Known rows, with every step that occurs
neduf -> fupubu -> perobe: | -0.15 |  0.19 | -1.17 | -0.16 |  2.83 | -0.67 |  0.02 | -0.16 |  2.11 |  0.57 |  0.83 |  1.66 | -3.28 |  0.17 | -1.46 | -2.18 | -0.55 |  4.11 |  2.06 |  0.25 |  1.54 | -1.69 |  1.12 | -0.66 |
kinib -> musume -> neduf -> fupubu -> rabe: | -0.14 |  0.11 | -0.87 | -0.48 |  2.55 | -0.37 | -3.68 | -1.85 |  0.02 | -1.79 |  1.81 |  1.88 | -1.96 |  1.14 |  0.17 | -0.47 |  0.53 |  2.69 |  1.09 |  0.35 |  1.47 | -1.19 |  1.20 | -0.75 |
perobe -> fupubu: |  1.25 |  0.82 | -0.14 | -1.16 |  0.40 | -0.64 | -0.25 |  0.93 |  0.78 | -0.44 | -0.31 |  2.04 | -1.79 |  0.96 | -0.62 | -0.56 | -0.33 |  0.98 |  0.70 |  0.16 |  2.51 | -2.15 |  1.03 | -0.72 |
perobe -> fupubu -> rabe: |  0.66 |  0.33 | -0.15 | -1.30 |  0.98 | -0.42 | -1.57 |  0.34 |  0.98 | -0.42 | -0.36 |  1.80 | -2.22 |  1.51 | -0.56 |  0.62 | -0.28 |  1.19 |  0.86 |  0.83 |  3.42 | -1.87 |  1.58 | -0.73 |
perobe -> musume -> kinib: |  1.63 |  0.47 | -0.18 | -2.06 |  0.64 | -0.64 | -0.57 |  1.05 |  0.74 | -1.39 | -0.40 |  0.64 | -2.20 |  1.14 | -0.59 |  0.72 | -0.81 | -0.34 |  0.27 |  0.84 |  2.01 | -0.84 |  0.15 | -0.64 |
neduf -> musume -> perobe -> fupubu: |  0.88 |  0.99 | -0.14 | -1.42 |  0.50 | -0.98 | -2.41 |  0.57 | -0.90 | -0.74 |  2.00 |  0.47 | -2.44 |  0.81 | -1.22 |  0.06 |  0.02 |  2.90 |  0.12 | -0.60 |  1.54 | -2.34 |  1.10 |  0.57 |
perobe -> musume -> neduf -> fupubu -> rabe -> defi: |  1.49 |  0.44 | -0.43 | -0.60 |  3.86 | -0.94 | -1.50 | -1.17 |  0.51 | -2.36 |  0.52 |  2.12 | -2.42 | -0.01 | -1.21 |  1.48 |  0.11 |  1.02 |  0.81 |  0.55 |  2.17 | -2.68 |  1.44 | -0.68 |
perobe -> fupubu -> neduf: |  2.15 |  0.90 | -0.16 | -0.51 |  1.95 |  0.02 | -0.26 |  0.51 |  0.72 |  0.18 | -1.38 |  1.21 | -1.92 |  0.33 | -0.47 | -0.12 |  0.31 |  0.78 |  1.31 | -0.06 |  2.31 | -1.77 |  1.18 | -0.72 |
perobe -> musume: |  1.24 |  0.56 | -0.64 | -1.30 |  1.38 | -1.10 |  0.34 |  0.62 |  0.73 | -1.71 | -0.27 |  1.96 | -2.61 |  0.59 | -0.26 |  0.57 | -0.98 |  1.23 |  0.24 |  1.36 |  2.60 | -1.48 |  1.16 | -0.98 |
kinib -> musume -> perobe -> fupubu: | -0.70 |  0.60 |  0.06 | -1.37 |  0.28 |  0.43 | -2.77 |  0.82 | -0.77 | -0.43 |  0.60 |  1.62 | -1.69 |  1.14 | -0.26 | -1.03 |  0.07 |  0.71 |  0.61 | -0.38 |  1.05 | -1.61 |  0.50 | -0.43 |
perobe -> fupubu -> kinib: |  1.63 |  1.42 | -0.74 | -0.94 |  0.62 | -0.58 | -1.74 |  1.48 |  0.38 |  0.51 | -1.66 |  0.88 | -2.19 |  0.15 | -0.90 | -1.04 |  0.27 |  1.47 |  1.40 |  0.62 |  2.62 | -2.64 |  1.11 | -1.47 |
fupubu -> perobe -> musume -> kinib: |  1.14 |  0.89 | -0.21 | -1.59 |  1.76 | -0.15 | -0.63 |  1.16 |  1.48 |  0.26 | -0.89 |  0.31 | -2.95 |  1.08 | -1.07 |  0.17 | -0.99 | -0.45 |  0.89 |  1.60 |  1.68 | -0.62 |  0.05 | -0.41 |
neduf -> musume -> kinib -> fupubu -> rabe: | -0.38 | -0.08 |  0.08 | -1.21 | -0.20 | -0.43 | -3.72 | -1.07 |  0.44 | -1.60 |  2.28 |  1.03 | -2.88 |  2.44 | -0.05 |  1.22 | -0.04 |  2.21 |  0.28 |  0.15 |  3.46 | -0.35 |  0.43 |  0.17 |
neduf -> fupubu -> rabe: | -0.19 | -0.60 | -1.15 | -0.86 |  2.13 | -0.96 | -1.34 | -0.91 |  1.57 | -1.09 |  1.37 |  1.76 | -2.91 |  0.78 | -0.93 | -0.26 | -0.43 |  4.71 |  1.60 |  0.32 |  2.80 | -1.66 |  1.73 | -0.77 |
musume -> kinib: |  0.02 | -0.44 | -0.48 | -1.86 | -0.08 | -0.61 | -1.08 |  0.57 |  0.91 | -0.74 | -0.47 |  0.73 | -1.83 |  1.45 | -0.75 | -0.87 | -0.65 |  1.65 |  0.88 |  0.39 |  1.25 | -0.93 | -0.07 | -0.51 |
neduf -> fupubu: |  0.34 | -0.10 | -1.19 | -0.72 |  1.59 | -1.19 |  0.12 | -0.28 |  1.35 | -1.13 |  1.33 |  1.92 | -2.46 |  0.08 | -0.97 | -1.55 | -0.45 |  4.41 |  1.47 | -0.41 |  1.90 | -1.96 |  1.21 | -0.84 |
musume -> neduf -> fupubu: |  1.21 |  0.58 | -1.22 | -0.73 |  2.44 | -1.34 | -0.72 | -0.63 |  0.66 | -1.26 |  1.37 |  1.24 | -1.67 | -0.24 | -0.93 | -0.68 |  0.11 |  3.28 |  1.00 | -0.65 |  0.74 | -2.36 |  0.98 | -0.10 |
rabe -> fupubu: | -1.07 | -1.52 | -0.32 | -0.84 | -0.23 | -0.86 |  0.81 | -0.45 |  1.37 | -0.43 |  0.46 |  1.55 | -2.03 |  0.28 | -1.45 | -2.41 | -0.66 |  4.28 |  1.36 |  0.10 |  2.09 | -2.63 |  1.22 | -0.88 |
kinib -> musume -> perobe: | -2.26 | -0.62 | -0.72 | -1.28 |  0.46 | -0.02 | -2.63 |  0.12 | -0.66 | -0.96 |  0.64 |  1.56 | -2.04 |  1.13 |  0.06 | -1.30 | -0.53 |  2.87 |  0.76 |  0.26 |  0.41 | -0.94 |  0.41 | -0.57 |
musume -> kinib -> fupubu -> neduf: |  0.25 | -0.04 | -0.08 | -0.83 |  1.14 |  0.61 | -1.16 | -0.01 |  1.15 | -0.04 | -0.66 |  0.50 | -1.84 |  0.89 |  0.07 |  0.42 |  0.18 |  0.34 |  1.16 | -0.87 |  2.18 | -0.24 | -0.20 | -0.14 |

Rows
|  0.36 |  1.09 | -0.80 | -1.61 |  0.91 | -0.31 | -2.73 |  1.95 | -0.40 |  1.18 | -1.19 | -0.57 | -2.09 | -0.25 | -1.44 | -0.47 |  0.20 |  1.97 |  1.14 | -0.24 |  1.26 | -2.82 |  0.86 | -0.35 |
musume -> perobe -> fupubu -> kinib
| -0.83 |  0.11 | -1.42 | -0.50 |  0.48 | -0.17 | -3.13 |  0.12 | -0.30 | -0.54 | -1.29 |  1.67 | -2.55 |  0.76 |  0.49 | -2.27 |  0.07 |  2.75 |  1.48 |  1.63 |  1.73 | -1.29 |  0.77 | -2.21 |
fupubu -> kinib -> musume
|  1.20 |  1.57 | -0.76 | -1.21 |  0.75 | -0.86 | -3.88 |  0.97 | -1.25 |  0.27 |  0.71 | -0.68 | -2.80 | -0.08 | -1.56 | -0.38 |  0.64 |  3.49 |  0.76 | -0.15 |  1.63 | -2.82 |  1.16 | -0.05 |
neduf -> musume -> perobe -> fupubu -> kinib
| -2.75 | -1.19 | -0.68 | -0.86 | -0.33 |  0.34 | -3.21 | -0.07 | -0.54 |  0.55 |  0.01 |  0.00 | -2.21 | -0.47 | -1.29 | -3.14 |  0.23 |  4.53 |  1.79 |  0.14 |  0.73 | -2.44 |  0.75 | -1.15 |
rabe -> fupubu -> kinib -> musume -> perobe
|  0.17 |  0.54 |  0.04 | -0.78 |  1.71 |  1.06 | -2.75 |  0.33 | -0.83 |  0.27 | -0.38 |  0.80 | -1.74 |  0.57 | -0.04 | -0.44 |  0.58 |  0.51 |  1.19 | -0.57 |  0.82 | -1.17 |  0.64 | -0.26 |
kinib -> musume -> perobe -> fupubu -> neduf
|  0.77 |  1.47 | -0.58 | -0.58 |  0.22 |  0.18 | -3.35 |  0.86 | -0.47 | -0.05 | -1.30 |  1.68 | -2.09 |  0.67 |  0.16 | -2.03 |  0.60 |  0.61 |  1.46 |  0.96 |  2.56 | -1.92 |  0.82 | -2.05 |
perobe -> fupubu -> kinib -> musume
| -0.23 |  0.32 | -0.72 | -0.76 |  1.03 | -0.42 | -2.44 | -0.70 | -0.60 | -1.79 |  0.13 |  2.16 | -1.33 |  1.17 |  0.67 | -1.19 |  0.05 |  1.18 |  0.43 |  0.88 |  0.58 | -1.13 |  0.43 | -0.84 |
kinib -> musume -> neduf
|  0.16 |  0.42 |  0.09 | -1.09 | -0.66 | -0.55 | -2.31 | -0.33 |  0.31 | -1.57 |  2.22 |  1.12 | -2.37 |  1.82 | -0.16 | -0.16 | -0.03 |  1.94 |  0.23 | -0.65 |  2.62 | -0.66 | -0.01 |  0.14 |
neduf -> musume -> kinib -> fupubu
|  0.10 |  0.84 | -1.33 | -0.56 |  1.23 | -0.34 | -4.01 | -0.24 | -1.06 | -0.75 | -1.13 |  1.02 | -1.68 |  0.38 |  0.50 | -1.54 |  0.64 |  1.57 |  1.06 |  1.30 |  0.62 | -1.53 |  0.48 | -1.45 |
fupubu -> kinib -> musume -> neduf
|  0.76 |  0.96 | -1.16 | -0.21 |  3.51 | -0.81 | -0.72 | -0.48 |  1.40 |  0.47 |  0.95 |  0.80 | -2.44 | -0.19 | -1.45 | -1.33 | -0.07 |  2.90 |  1.64 |  0.00 |  0.47 | -2.02 |  0.81 |  0.08 |
musume -> neduf -> fupubu -> perobe
| -1.21 | -0.51 |  0.18 | -1.41 |  1.45 |  0.03 | -2.37 |  0.37 |  0.02 | -0.34 | -0.73 |  1.62 | -2.11 |  1.14 | -1.63 |  0.66 | -0.21 |  1.07 |  1.12 |  0.01 |  1.95 | -2.75 |  1.05 | -0.27 |
musume -> perobe -> fupubu -> rabe -> defi
|  0.87 |  0.96 |  0.26 | -1.64 |  0.18 | -0.02 | -0.86 |  0.88 |  1.05 | -1.32 |  0.35 |  1.29 | -2.15 |  1.12 | -0.02 |  1.48 | -0.57 | -1.60 | -0.07 | -0.12 |  3.12 | -0.54 | -0.21 | -0.27 |
perobe -> musume -> kinib -> fupubu
|  0.06 |  0.57 | -0.16 | -1.80 |  0.71 | -0.41 | -1.16 |  1.39 |  0.08 |  0.11 |  0.17 |  0.68 | -1.81 |  0.46 | -1.27 | -0.06 | -0.35 |  1.37 |  0.56 | -0.70 |  1.23 | -2.30 |  0.80 |  0.30 |
musume -> perobe -> fupubu
|  1.00 |  0.60 | -0.16 | -1.15 |  2.34 |  0.26 | -1.15 |  0.91 |  0.08 |  0.76 | -0.93 | -0.13 | -1.94 |  0.05 | -1.04 |  0.51 |  0.27 |  1.42 |  1.11 | -0.86 |  1.07 | -1.84 |  0.93 |  0.32 |
musume -> perobe -> fupubu -> neduf
| -0.73 | -0.01 | -0.07 | -1.46 | -0.54 | -0.07 | -1.30 |  0.47 |  1.26 | -0.64 |  0.34 |  1.23 | -1.74 |  1.63 | -0.16 | -0.11 | -0.42 |  0.41 |  0.56 | -0.65 |  2.35 | -0.61 | -0.38 | -0.09 |
musume -> kinib -> fupubu
| -2.04 | -0.24 | -1.40 | -1.12 |  0.72 |  0.03 | -4.08 |  0.59 | -1.05 | -0.02 | -0.77 |  0.41 | -2.41 |  0.31 | -0.22 | -1.72 |  0.02 |  3.35 |  1.30 |  0.80 |  0.48 | -1.40 |  0.48 | -1.15 |
fupubu -> kinib -> musume -> perobe
|  0.67 |  0.14 | -1.03 | -0.89 |  2.96 | -1.18 | -2.08 | -1.17 |  0.86 | -1.18 |  1.42 |  1.06 | -2.09 |  0.52 | -0.91 |  0.54 |  0.12 |  3.54 |  1.12 |  0.04 |  1.62 | -2.07 |  1.46 | -0.13 |
musume -> neduf -> fupubu -> rabe
| -0.60 | -0.32 | -0.64 | -0.36 |  0.14 | -0.10 | -3.11 | -0.82 | -0.58 | -0.21 | -0.46 |  0.55 | -1.51 | -0.30 | -0.62 | -2.84 |  0.85 |  2.98 |  1.53 |  0.73 |  0.91 | -2.70 |  0.77 | -1.43 |
rabe -> fupubu -> kinib -> musume -> neduf
|  0.09 | -0.16 |  0.21 | -0.80 |  1.22 | -0.20 | -1.50 | -0.06 |  0.78 | -0.78 | -1.06 |  2.95 | -2.17 |  1.45 | -0.99 | -0.13 | -0.13 |  0.63 |  1.26 |  0.76 |  3.20 | -2.68 |  1.32 | -1.48 |
perobe -> fupubu -> rabe -> defi
|  1.56 |  1.64 | -0.56 | -0.80 |  3.33 | -0.74 | -0.57 |  0.45 |  0.76 | -0.12 | -0.76 |  0.77 | -2.70 |  0.31 | -0.75 |  0.71 | -0.60 | -0.06 |  0.42 |  1.85 |  1.14 | -1.51 |  0.78 | -0.04 |
fupubu -> perobe -> musume -> neduf
|  0.27 |  0.38 |  0.26 | -1.76 |  0.68 |  0.10 | -2.09 |  0.25 |  1.30 | -1.25 |  0.36 |  1.06 | -2.64 |  1.82 |  0.02 |  2.72 | -0.54 | -1.19 |  0.10 |  0.61 |  4.01 | -0.19 |  0.33 | -0.12 |
perobe -> musume -> kinib -> fupubu -> rabe
|  1.80 | -0.01 | -0.40 | -0.82 |  1.34 | -0.57 | -2.04 | -0.71 | -0.04 | -1.12 |  0.40 | -0.33 | -2.56 |  1.17 | -0.63 | -0.05 |  0.37 |  3.03 |  1.05 |  0.17 |  1.37 | -0.69 |  0.37 | -0.18 |
fupubu -> neduf -> musume -> kinib
|  0.86 | -0.03 | -0.40 | -1.47 | -0.17 | -1.17 | -2.13 | -0.32 |  0.06 | -1.81 |  1.43 |  0.59 | -2.51 |  1.65 | -0.76 | -0.76 | -0.22 |  3.26 |  0.46 |  0.42 |  1.65 | -1.06 |  0.28 | -0.26 |
neduf -> musume -> kinib
|  0.82 |  2.02 | -0.17 | -0.40 |  2.87 | -0.14 | -0.71 |  0.29 |  1.05 |  0.02 |  0.01 |  1.30 | -2.69 |  0.28 | -0.21 |  1.37 | -0.40 | -1.57 |  0.06 |  0.85 |  2.24 | -1.12 |  0.49 |  0.34 |
kinib -> fupubu -> perobe -> musume -> neduf
|  0.63 | -1.05 | -0.13 |  0.17 |  1.09 | -0.76 | -0.40 | -1.74 |  0.55 | -0.83 |  1.15 |  0.45 | -2.78 |  0.01 | -1.32 | -1.75 |  0.38 |  5.69 |  1.46 |  0.03 |  2.15 | -2.33 |  1.63 | -0.60 |
rabe -> fupubu -> neduf -> musume
| -1.53 | -1.08 | -0.75 | -0.28 | -0.55 |  0.07 | -2.40 | -0.56 |  0.20 | -0.08 | -0.56 |  1.22 | -2.26 |  0.02 | -0.75 | -3.80 |  0.29 |  3.99 |  1.89 |  0.94 |  2.01 | -2.39 |  1.01 | -2.30 |
rabe -> fupubu -> kinib -> musume
| -0.26 |  0.72 |  0.00 | -0.58 |  0.55 | -0.14 | -2.42 | -0.29 |  1.02 |  0.10 |  1.70 |  0.78 | -3.20 |  1.83 | -0.68 | -0.85 | -0.19 |  1.76 |  0.81 |  0.09 |  2.29 | -0.35 | -0.13 |  0.35 |
neduf -> musume -> kinib -> fupubu -> perobe
|  0.54 |  0.41 | -0.34 |  0.34 |  1.55 | -0.35 | -1.27 | -1.27 |  0.29 | -1.25 |  1.14 |  1.44 | -2.94 |  0.61 |  0.30 |  0.13 |  0.41 |  3.33 |  0.71 | -0.34 |  2.98 | -0.87 |  1.11 | -0.25 |
kinib -> fupubu -> neduf -> musume
| -0.07 |  0.99 | -0.97 |  0.17 |  3.03 |  0.00 | -2.26 | -1.01 |  0.55 | -0.04 |  1.44 |  1.79 | -2.39 |  0.43 | -0.39 | -2.31 |  0.29 |  2.27 |  1.68 |  0.29 |  0.38 | -1.27 |  0.53 | -0.53 |
kinib -> musume -> neduf -> fupubu -> perobe
|  0.03 |  1.37 | -0.27 | -0.37 |  2.13 | -0.05 |  0.17 |  0.59 |  1.73 |  0.10 | -0.06 |  2.14 | -3.41 |  0.58 | -0.19 |  0.50 | -0.91 | -0.31 |  0.52 |  1.02 |  3.34 | -0.83 |  0.74 | -0.31 |
kinib -> fupubu -> perobe -> musume
|  1.39 | -0.02 | -0.86 | -0.06 |  2.03 | -1.05 | -1.16 | -1.15 |  0.10 | -1.45 |  0.41 |  0.85 | -2.99 |  0.76 | -0.28 | -0.43 |  0.15 |  4.40 |  0.97 |  0.64 |  1.98 | -1.25 |  1.41 | -0.59 |
fupubu -> neduf -> musume
